Each row was made from one path, in order. Every step used is in the known rows, and no mark comes twice. Write each row's path.
Known rows:
siso fegez niri gile noguvob kigib: [  8  -1 -42 -11  23 -21  13  -5   8   5 -30   3 -19 -22  15  20   7  -2
 -15  -2   8 -11   1  -1  -1  20  -1  10 -68  -2  -6  -8  12 -10   8]
noguvob gile: [ -8  -8  17   6 -18  -5   1   3 -13 -10  -2  -8   2   4   3 -10   0   9
  -1  -2  -4  -7  -4   7  -7  -7 -10  -2   5  13   3   5   0  -2  17]
bodak noguvob gile bolu dodilor: [-10   7  11  -9  -7   4   3   1  -1  10  23  -6  20  -4   4   2  20   1
  -3  35  -7  13   0  -5  -7  -3 -18  -3  18  -9  -8   4   4  12  19]
fefom gile niri: [  6   3  11  10   3  17 -17 -10   3  17 -18  -3  -2 -16  -5   1   8 -10
   3  -4   5 -11  -9  -6  -2 -14  17  -6  44  12  17   0  -2  -2  -2]
gile niri bolu: [  3 -14   6   4  -4  16 -24  -7   9   0  -8 -12  -5  -3   1  -8   1   6
   3   8   5  -1  -8 -16   0  24  -6  -2  13  -7   1   0  -5  -3 -31]
kefi gile fefom gopap: [  2   1  16  -1   4  11  -4   6  -2  -9  -5   7 -14   3  -6  13  -9  19
  14   0  -5  12   0  10   5 -17   4  10   5   2   8  -2  -7  -5  -6]
gopap fefom: [  0   8   8  -8  -7  -4   1   2  -3 -18  10 -14  -7   2  -6   6 -11  16
   1  10  -9   1  -2   2   1   0  -5  -8   0  11  -2  -1   0  -5 -11]
fefom gile: [  6   3   6   7  -6   1 -13   0  -4  10 -16  -3   2  -8  -5  -3   1 -10
   3  -7   7  -1   1   2   1 -27  12  -4  16  15  10   2  -2   0  -3]
niri bolu dodilor: [  7 -10 -12  -5  -4  -2 -21   5   8   0  10 -12   6  11   3  -8  -1   9
   8  34   4  20   1  -7   5  14 -19  -5 -25 -18 -11   1  -9   3 -43]
noguvob kigib: [  7 -13  -4  -8 -14  -9   4  -1  -2  -8 -12 -14  -8 -15   6  -2  -4   5
   6 -24   0  -6  -2  -4  -3  -6  -1  -3   7  -5  16  -1  -5   1  -6]
gopap fefom gile: [  0  16  11  -1   2   0  -8   0   1   3   2  -9  -7  -5 -11   7   1  -1
   4   7  -4   1   4   7   5 -24  10 -12  11  19   5  -1  -1  -1  -8]
kigib noguvob: [  1 -15  -6   1  -9  -3   0  -4   4 -10 -12 -10  13  -2  -2 -10 -22  -2
   1  -8   9   1  -1   7   4  -8  -7  -2  -4   1   6  10  -5  -2  -5]
fegez niri: [  4  -8 -14   6  -2  -6  -4   6  -2 -10 -25  -5   3   0   5   8 -21   6
   1  -5  -1 -15  -2   7  -6  24   0  -3 -22   7  -5  -1   5 -10  -1]
noguvob gile niri: [ -7  -7  24  10  -9  10   0  -7  -5  -3  -7  -7  -1   2   2  -4   8   9
  -1   4  -6 -15 -13  -3  -8   8  -5  -6  33   9  10   2   1  -5  18]
niri bolu gile: [  3 -15 -21   8   8   3 -20   7   5  -4  14  -1  -6  -3 -11 -19  -8   6
   2  -4   3   9  12  -4  -6  23 -16   2 -24   0   2  -1  -9   0 -16]
bodak noguvob gile bolu: [-12   3  22   1 -13   4   6   1  -8   1   9  -6  13 -14   5  -1  15  -1
  -9   6  -7   2   0  -3  -6 -11 -11   2  31   6  -2   3   7   5  29]
kigib noguvob gile bolu: [-13  -7   4   6   2   3   3 -12   1   2  -3  -5  23   2   2 -11  -9 -11
  -8   1   3  -6   8  11  -1 -20  -7  -1  11   8  -1   4   3   8  17]
bodak noguvob gile: [-11  -9  26   1 -21  -4  11  10  -6 -11   3 -10   3 -13   1  -4  15  10
  -4   2  -6   5  -8   2  -5   2 -17  -2  14   9   3  10   2  -1  30]
bodak noguvob: [  1  -6  11  -6 -22   0   5   7  -4  -9  -1 -13   3 -20  -1  -2   2   7
  -1  -5   0  10 -10  -7  -1   0 -14   0  16   2   3   9   0  -3   6]
fegez niri gile fefom gopap: [ 10  13  -9  -3  16 -11   0   9   1   0  -4  13  -9  14   1  15  -7   8
   2  -3  -2 -11   0  15  19  17   8   0 -25 -10   2  -4   6  -5  10]
kigib noguvob gile: [-13 -18  10   8  -5  -6   7  -3   2  -8 -10  -8  14   7   0 -14 -11  -2
  -4  -1   4  -3   0  15   1 -11 -12  -3  -6  10   6  11  -2   1  18]
niri gile noguvob kigib: [  6   2 -13 -12  -2 -15  18 -10  -2 -12 -11   8 -16 -13   5  -3  11   0
  -9 -25   7   3  -1  -2   8  -1   0  11 -24  -9  18  -5   4   1   1]
kefi gile: [  1  -7  -3  -2 -17  13 -13   4  -3 -19 -19  -7  -6  -8   3   0 -20  16
   0   2   2  11   0   3  -9 -13  -7  14 -13   7   7   3  -5 -10 -12]
gopap fefom gile bolu: [  0  27   7  -3  12   9 -15  -9   0  14   6  -4   3  -9  -9  11   3 -12
  -1  12  -6  -3  11   2   3 -34  16  -7  28  16  -2  -9   4   6 -10]
kigib noguvob gile niri: [-12 -18  17  11   3  10   3 -13   8  -1 -14  -7  11   4   0 -11  -2  -2
  -2   4   3 -12 -11   6  -3   6  -7  -6  20   4  11   9  -1  -2  20]
fefom gile bolu niri fegez siso: [  1  17   7   2  -1   9   8   4   1  30  18  14  19  16   0   3   2 -37
   9   6  -1   7  12  -8  -3 -25  28  -3  31 -14 -19  -7  -1  11  -4]
gile noguvob: [ -1  -2   3   5  -3  -6  11  -6 -12 -16  -8   9  -1  -3  -4   1   4   4
  -5 -14   2   0  -7   1   0  -4  -4   9   2  14   0   1   3  -6  -7]
gile bolu: [  4   7   1  -3 -11   6  -7  -6  -8   0   0  -6   9  -9   2  -2 -11   1
  -5  -3   1  -8   3  -8  -3 -18   0   5  20   3  -2  -2   5   1  -9]
siso fegez niri bolu: [  5 -15 -27   3   9  -5 -23   7  12   7 -27 -19  -6  -7  11  10 -14   4
  -3  24   6  -4   3  -5  -3  34 -13  -1 -62   2 -29  -3   1 -13 -27]
fefom gopap: [ 12  -1  16  -1 -11  -2   4   3  -9  -2  -3   1  -1  -2  -4  -3  -5  10
  11 -11  -1 -15 -13   1  11 -13   1   1  17  12  10  -2  -4  -5 -20]
siso fegez: [  8  -2 -10  -6 -17  -3  -4   2  -4   5  -9 -21  -5 -21   4   3 -10   7
  -3  13   6  -4  -5 -10  -6 -14 -14   2 -14   6 -12   3   0 -11  -8]
gile fefom: [  0   4   6   0  -9  -3   0   4  -9 -10   2  -6  -5   5  -4   7  -7  13
   4 -11  -2   8   0   2   1  -8   0  -4  14  -7  -2   5  -2   0  11]
niri bolu: [  4 -14   1   2 -11  -1 -19   2   3  -7  -4 -14  -2   1   3 -15  -8   7
   3   1   5   7   1  -7   4  11 -14   0 -16  -6  -4   1  -5  -2 -32]
fegez siso: [  3   0  10   0 -24  -6   5   7 -14  -4 -14 -14   5  13   2   7 -16   7
  11  12  -4   5   0   7  -5  -3 -14  -2   0 -13  -4  -4   0 -10   2]
niri gile: [ 10   8  -8 -10 -22  -7  -7   1  -4  -8  -3  -5  -3  -4   4 -12 -13   8
  -7  -2   8  -1  -2  -5   5  -5 -10   6 -20  -3  13   4   4  -5  -1]
noguvob gile bolu niri: [-14   7  14  -6 -14   6  15  -3  -9   2  34  -3  11  -5  -1 -13  -6  -4
 -10   1 -13  -9   6   1 -17 -18  16  -6  14   4  -4  -1   3   8  20]
fegez niri gile fefom: [  2  10 -21  -3   7 -11  -6   8   2  -4 -12   2  -7  12   5  13 -13  10
  -6  -3   1   0   7  12   4  21   3  -2 -40 -12  -3   1   9  -4  23]

Which path is each row?
[  1   9  -8  -7  -9   9   9   2   0   6  33  13  15   2   3 -12  -7 -14
  -4 -11  -2  -2   2 -22  -5 -11  21   4  26  -5 -18   2  -2  12 -19] | gile bolu niri fegez
[-10  -9  27   8  14  -7  18   1   1   0   4   5   6  17  -6  -2   4   2
   9  -6  -2   0  -3  23  17 -12  -1  -7  12   4   5   7  -5   6  24] | kigib noguvob gile fefom gopap
[  6  -2 -15  16   7  14   0   8   2  11   4  16  -1  22  -3   5   4  -7
  13   4   1   1  -2 -13 -13  31  -8   3  28 -13  -5  -3  -7  -4   6] | bolu gile niri fegez siso
[  7   4  19  -1   0  -3   7   6  -9  -3  10   3  -6   8  -7   9   0  12
  13 -13  -5  -2  -7   6  14 -13   5  -4  23  -3   3  -1  -4  -1  -3] | gile fefom gopap
[ -1   2 -16   6   8   0  -1   8  -7  -5  24   6  -8   1 -15   1  -7  10
   3 -18  -5  11  11   7 -11   7  -4  -3   4  -3   5   3  -5   2  25] | bolu gile fefom
[ 13  13 -21  -9  21 -12  -1   9   4  15 -10   2 -15   0   6  24  -4   9
  -3  17   3 -10  -1   7  13  13   0   1 -48  -6 -11  -4   7 -11   9] | siso fegez niri gile fefom gopap
[ -6 -14  11   3   3  11 -19  -5  11   8   8 -10   4  18   5 -11  16  11
   5  44  -3   8  -8  -8  -4  29 -17 -10   0 -16  -4  -1  -6   5 -19] | noguvob gile niri bolu dodilor
[  1 -10  -2  -2   2 -11  20  -9  -6 -13 -14   3 -10 -13   0   3  12   1
   1 -28   0  -1  -3   0   0  -5   4   4   5  -1  10  -4  -1   1  -5] | gile noguvob kigib
[  2  -3   1   5  13  -8  10 -11  -2   7 -24  11 -10 -18  -3   4  26 -17
   2 -32   5  -2   0   4   2 -25  20   0  14  11  17  -7  -1   5  -2] | fefom gile noguvob kigib
[-10 -19   5  16   8  11   4  -7  13   1 -12  10  14  20   9 -11  13 -12
   0  -1   9 -10 -13  -9   6  11  -5   1  29   7   1  13  -5   4   8] | kigib noguvob gile niri fegez
[-18 -11  12   8   3  -6   9   0   0  -7   1  -5   9  17  -1  -3  -2   2
   0  -4   0   8   6  21   3 -12  -7  -8   1  -2   1  11  -2   5  37] | kigib noguvob gile fefom
[ -3 -23 -40  12  48  -9  -1   0  12  -7  -9  17 -17  -5  -5   2   8  -8
   0 -24   0  -2  15  10  -8  56   1   2 -52  -1  -3 -13  -2   3 -10] | fegez niri bolu gile noguvob kigib
[-10   5   5  -2  -8   5  16   3  -2   5  35  15  15  11   7 -15   4 -17
  -8  -5  -6  -6   4 -14  -8 -10  17   2  24   2 -17   3  -1  14   7] | noguvob gile bolu niri fegez
[  8 -10  -5  -5   1  14 -27  -6  15  10   7 -12   1   8   0  -5   6  11
   8  40   2  11  -9 -18  -2  29 -13  -9   0 -22  -5   0  -8   2 -43] | gile niri bolu dodilor
[  6  -3   4   6 -20  -5   6  12  -8  -1 -12   3   8  29  11   6  -4  -6
  13   5   2   8  -4  -9   4   4 -12   5   7 -14 -15   1  -5  -5  -8] | niri fegez siso
[ -4 -14  -4  -4   3   3  10  -7  -1 -21 -31   8 -18 -16   4   8   6   9
   0 -19   0  11   3   2  -9  -7   2  19 -17   3  13  -5  -3  -3 -10] | kefi gile noguvob kigib
[  9  17  -6  -2   8   6 -22  -8   2  29   8   1  20  -5  -3   3   7 -16
   3  25   4   6   9  -3  -1 -32   9  -5  20  -2  -1  -6   0  12 -11] | fefom gile bolu dodilor
[ 10  15   7 -10  -2  -7   2   4  -5   0  11   9  -9   9  -2   2   0  12
   3  -9   0   1  -3   4  23 -12   3   2  -1 -11  10   0   0   0   6] | niri gile fefom gopap
[ -6   2  34   6   1  -6  13   7 -13  -2  12   6  -6  17  -4   3  13  12
  11  -9 -11  -5  -5  15   9 -12   3  -4  22   5   4   0  -3   3  21] | noguvob gile fefom gopap
[ -3  30  -1  -9  16  11   2   0  10  19  43  14   8   6  -7   1  10 -27
  -1   3  -7   2  10 -12   4 -26  36  -8  34   8 -15  -4  -3  17 -16] | gopap fefom gile bolu niri fegez
[-15   5  13  -6 -11   8  24   9   1   7  42  12  17  -3   5 -12  20 -18
  -8  -3  -9  10  -1 -17  -7  -2   8   3  38  -1 -18   8   1  17  19] | bodak noguvob gile bolu niri fegez
[  5 -16 -51  10  30  -3 -24  12  13  14  -5  -6 -11 -11  -2   4 -13   0
  -3  19   5  -2  14  -1 -15  46 -17   0 -73   5 -21  -4  -2 -11 -11] | siso fegez niri bolu gile
[-19  -4   9  -6  -1   4  17  -9   5   3  28  -4  23  -2  -5 -20 -17 -17
 -10  -1  -4  -3  11  12  -9 -16  12  -7   6   0  -3   6   1  11  21] | kigib noguvob gile bolu niri
[  6  11  -6 -22 -24  -3  10   4  -1  -6  31  -2  -2  -9  -4 -20 -19   5
  -9  -3   0   2   0  -2  -5  -2   9  -2 -20 -13   9   5   1   0   3] | bolu niri gile
[-14 -27  13  13  13  12 -14 -12  18   2 -11 -12   7  10   1 -19   2  -4
   0  12   6  -1  -7  -1   4  24 -13  -6   0  -3   1   6  -6   2  -3] | kigib noguvob gile niri bolu
[  3  18  16   9  14  13  -5   1   9  21  -8   5  -4  28  -1  24  20 -15
  17  27  -4   6  -4  -9   6   1  12 -10  41  -3 -10  -7  -3  -2  -6] | gopap fefom gile niri fegez siso
[  4  10  -5  -5  -6 -10   9  -7  -8 -13  -4  13  -5  -2  -1  -5   2   4
 -13 -10   8   4  -4   0   8  -3  -4  13 -24   4   7   2   9  -6  -1] | niri gile noguvob
[  9  18 -13 -12 -13   1 -12  -7  -5   3   6  -2   8  -9   6  -7 -12   0
 -15  -1   6  -6   5  -7   5 -16  -3  11  -5  -7   6  -2   9   1   1] | niri gile bolu
[ 11   5 -36 -10   0 -12 -10   6   5   8 -22 -10  -7 -12  14  13 -19   6
 -15  21  10 -12   2  -1  -4  16 -10   5 -66   0 -12   0  11 -15   4] | siso fegez niri gile
[  0   3  -6  -1  -7  19 -19  -4  -2  -7 -14  -3   4 -14   4   3 -21   4
  -5   8   1   6  11  -4 -12 -21   1  18   3   5   2  -3   2  -3 -14] | kefi gile bolu
[ -1   7   9  13  10  -3   1  -9  -8   3 -15  14  -1  -9 -10   4  16 -15
  -1 -16   6   2  -2   6   2 -28  12   3  12  27   7   0   4  -2  -2] | fefom gile noguvob
[ -5  18  16   5  19  -3   6  -8  -2  -3   1  10  -9  -2 -16  14  18  -7
   0   0  -4   6   2  11   5 -20  14  -3   5  29   1  -4   4  -1  -7] | gopap fefom gile noguvob
[  7  16 -29  -6   7  -4 -13  -3   0   3 -13   3   9  -4   9   6 -20  -4
 -15   6   4 -16   9   0   2  13   3   7 -29  -2  -4  -6  15  -3   0] | fegez niri gile bolu
[-11   9  16   1 -13   3  23   7  -7  11  29   9  19  32   9  -2   2 -19
   3  15 -12   3   7  -3 -10  -5   9   0  18 -15 -23  -3   1   9  16] | noguvob gile bolu niri fegez siso
[  3   6 -23   2  12 -14   6  -3  -2 -13 -22  18  -5   3   3   9  -5   2
 -13  -6   4  -9   0  10   2  25   0  12 -51   8  -2  -2  15 -11   5] | fegez niri gile noguvob
[  5  21   9 -21  -6  -5  19   8  -1   2  44  10 -10   5 -11  -6  -5   8
   3 -11  -6   3  -2   7  12  -9  19  -5  -5 -20   8   1  -1   5   7] | bolu niri gile fefom gopap
[ -6  -4  23  16 -12   8   9   4  -3   6 -13   7   5  37  11   7  17  -4
  12  16  -3  -4 -12  -8  -3  18  -9   2  35  -9 -10   0  -2  -4  14] | noguvob gile niri fegez siso
[  4 -14   3 -13 -15  -6  14   5   3  -7  -7 -16  -7 -30   5   0  12   3
   4 -21  -1   6  -7 -10   0   4  -9  -3  16 -10  15   4  -4   3   8] | bodak noguvob kigib
[  4  -3 -28  -7  17 -20  16  -6   3 -10 -27  14 -15  -5  10  10   4  -2
 -11 -22   4 -12   2   7   3  27   8   7 -48  -5   9  -7  11  -4   6] | fegez niri gile noguvob kigib
[  4  -4  -2  10  29   2 -12  11   5   5  30  13 -13   9 -18  -5   5   8
  16 -11  -3  11   9   7  11  17  -3  -3  -6  -7   2  -5 -12   5 -13] | niri bolu gile fefom gopap
[  0   5  17   5  20  19 -29 -10  19  15  -1 -11 -12  -2  -9   4  14  -5
   6  25  -1   4  -1  -8   7   8  10 -14  17   4   3  -6  -5   2 -32] | gopap fefom gile niri bolu
[  0 -10 -23   3  21  -8  19  -5  -3  -9   6  16 -15 -19 -11  -3  12  -1
  -1 -37  -2   0   6   3 -12  10   2   5  -5   8  17  -6  -4   2  10] | bolu gile noguvob kigib
